Each row was made from one small tree. The marks that hang from a mark follow it in brackets, in alphabetical order. Every link used is in the known rows. Write each row's tree.
Known rows
B{Z}: [ 2.63 -0.45 -0.74 -1.25  1.68  1.63 -0.56 -4.12  7.77 -3.56  2.62  3.29
 -1.61  0.60 -2.98  8.03]
A{Z{P}}: [-0.05 -1.04 -2.24 -2.36  3.01 -0.57 -3.60 -2.17  2.15 -2.22  2.52  1.61
  3.14  0.24 -2.25  5.05]
A{R Z{B P}}: [-0.83 -0.65 -1.87 -2.48  2.75 -2.49 -1.83  0.83 -0.71  1.36  1.06 -0.67
  2.28 -1.42 -0.88  2.47]
T{F}: [-0.54 -0.22  1.63  0.40 -2.64  1.63  0.80 -3.86  3.07 -2.49  4.75  1.81
  1.07  0.08 -1.51  1.68]
R{A{Z{C}}}: [-0.12  0.40 -3.30  1.67  2.42  0.92 -1.31 -1.16 -1.03 -1.14  2.05  0.02
  5.63  1.10 -2.61  1.30]
Z{C P}: [-2.22 -3.09  0.19 -0.87 -3.23  2.07 -0.50 -0.49  2.39 -1.12 -0.27  0.28
  0.16  0.28  0.93 -3.24]
Z{A C P}: [-2.20 -1.78  0.67  2.48 -3.54  3.20 -0.10  2.63  0.26  0.67 -3.02 -1.28
 -1.52  1.20  3.81 -4.81]
R{A}: [ 0.23 -0.07 -2.26 -0.41  0.95  1.62 -3.26 -1.60  4.20 -2.60  3.35  0.61
  6.25  0.08 -1.21  6.09]
R{A{Z{B C F P{H}}}}: [-2.10  0.94  2.77 -1.12 -1.24 -1.11 -1.58  2.03 -6.06  1.15 -3.76 -0.49
  0.43 -0.54 -0.05 -5.70]
R{A{Z{C F}}}: [ 0.54  0.91 -2.63  2.86  1.39 -0.78  0.64 -0.56 -3.33  0.20  0.77 -0.99
  3.68  1.63 -0.49 -0.55]
R{A{Z{B P}}}: [-1.69 -0.78 -3.04 -0.57  2.97  0.57 -5.49  0.59 -1.00 -0.42 -1.67 -0.90
  6.32  0.90 -0.18  3.53]
B{Z{A P}}: [ 1.17 -1.16  0.09  0.84 -0.15  2.44 -2.06 -0.47  5.74 -1.25 -2.84  1.96
 -2.94  2.71  2.50  5.06]
B{Z{A C F P}}: [ 0.54 -1.61  1.27  3.90 -3.65  1.75  2.55  1.24  1.26  1.51 -6.40 -0.24
 -6.61  3.85  5.67 -3.22]
Z{A{R} B F P{H}}: [-1.00  2.08  5.55 -1.42 -3.18 -2.07  0.67  4.86 -2.98  3.41 -2.58 -1.37
 -4.39 -3.14  3.55 -3.18]
W{C}: [ 4.06  2.00  0.08 -3.75  1.84  3.41  0.00 -1.65  4.89 -3.70  5.50  0.22
  4.89 -3.56 -2.95  1.66]
A{Z{B C F P{H}}}: [-1.81  0.84  4.24 -2.27 -1.43 -1.43  0.50  1.48 -5.82  0.74 -2.71  0.07
 -4.14 -2.05 -1.37 -7.30]
A{R Z{F}}: [ 2.57  1.80 -2.22 -0.51  3.71 -4.73  1.87 -1.60 -0.56  0.67  5.34  0.01
  1.53 -1.27 -2.05  5.17]
B{Z{F}}: [ 3.24  0.12 -0.04 -0.05  0.76 -0.06  1.29 -3.65  5.38 -2.30  1.24  2.17
 -3.56  1.09 -0.72  6.24]

Which tree is each row?
[ 1.03  0.63 -2.17 -0.24  2.14 -2.03  2.53 -1.13 -0.62  0.76  4.64  0.22
  1.52 -1.32 -3.31  0.13] -> A{R Z{C}}
[ 0.80  0.66 -1.05  1.85  1.22 -1.20  2.78 -1.29 -2.78 -0.17  1.76 -0.59
 -1.06  0.19 -1.82 -2.09] -> A{Z{C F}}
[-1.47  0.66 -2.61  2.24  2.03  1.86 -1.03  1.07 -3.85  0.45 -1.00 -1.91
  4.18  0.43 -1.97 -2.01] -> R{A{Z{B C}}}
[ 0.84 -0.82  5.06 -3.30 -4.08 -0.33  1.43 -2.10  3.09 -1.64 -2.27  3.83
 -7.27  0.25 -0.19 -2.38] -> B{Z{C F P{H}}}
[-1.84 -1.84  0.93 -0.61 -1.98  0.35 -0.86  1.25 -0.46  0.22 -2.70 -1.95
 -1.20 -0.42  3.01 -1.24] -> Z{B F P}
[-0.86  0.97 -1.83  3.57  1.18 -0.02  0.91  1.66 -6.08  1.73 -2.39 -3.22
  2.24  1.00  0.37 -3.68] -> R{A{Z{B C F}}}
[ 0.86  0.57  5.77  0.39 -4.46  0.88  1.82  1.02  0.88  0.37 -5.03  2.32
 -8.69  1.31  2.69 -4.22] -> B{Z{A C F P{H}}}
[-1.23  1.24  3.91 -3.00 -1.48 -4.13  2.25  2.10 -5.80  3.04 -1.15 -0.24
 -3.51 -2.85 -0.64 -6.66] -> A{R Z{B C F P{H}}}
[-2.66 -1.76 -0.87 -0.11  0.31  1.22 -0.90  1.00 -3.07  0.56 -2.67 -1.30
 -0.03  0.04 -0.62 -4.72] -> A{Z{B C P}}
[-0.09  0.73  0.01  2.93 -1.94  0.99  3.49  2.57 -0.22  2.34  1.08 -1.97
 -1.24 -0.75  1.92 -2.92] -> Z{A{R} C}
[ 0.53 -1.58  0.22  1.84 -2.68  0.91  2.16  1.31  3.36  2.22 -3.31  0.69
 -4.43  2.40  4.16 -1.13] -> B{Z{A{R} C P}}
[-0.19  1.39 -3.15  0.60  4.43  0.86 -3.70 -0.04 -1.41 -0.72  1.01 -1.06
  5.93 -0.04 -2.84  4.76] -> R{A{Z{B}}}
[ 1.70  1.93  0.17  2.51 -0.51 -1.75  2.82  2.18 -0.07  2.48  1.86 -2.22
 -1.19 -0.84  3.18  2.07] -> Z{A{R} F}
[ 0.50 -0.74 -2.66 -3.23  3.15 -3.24 -1.83 -1.46  2.10 -0.15  4.11  1.27
  3.72 -0.83 -1.60  5.54] -> A{R Z{P}}
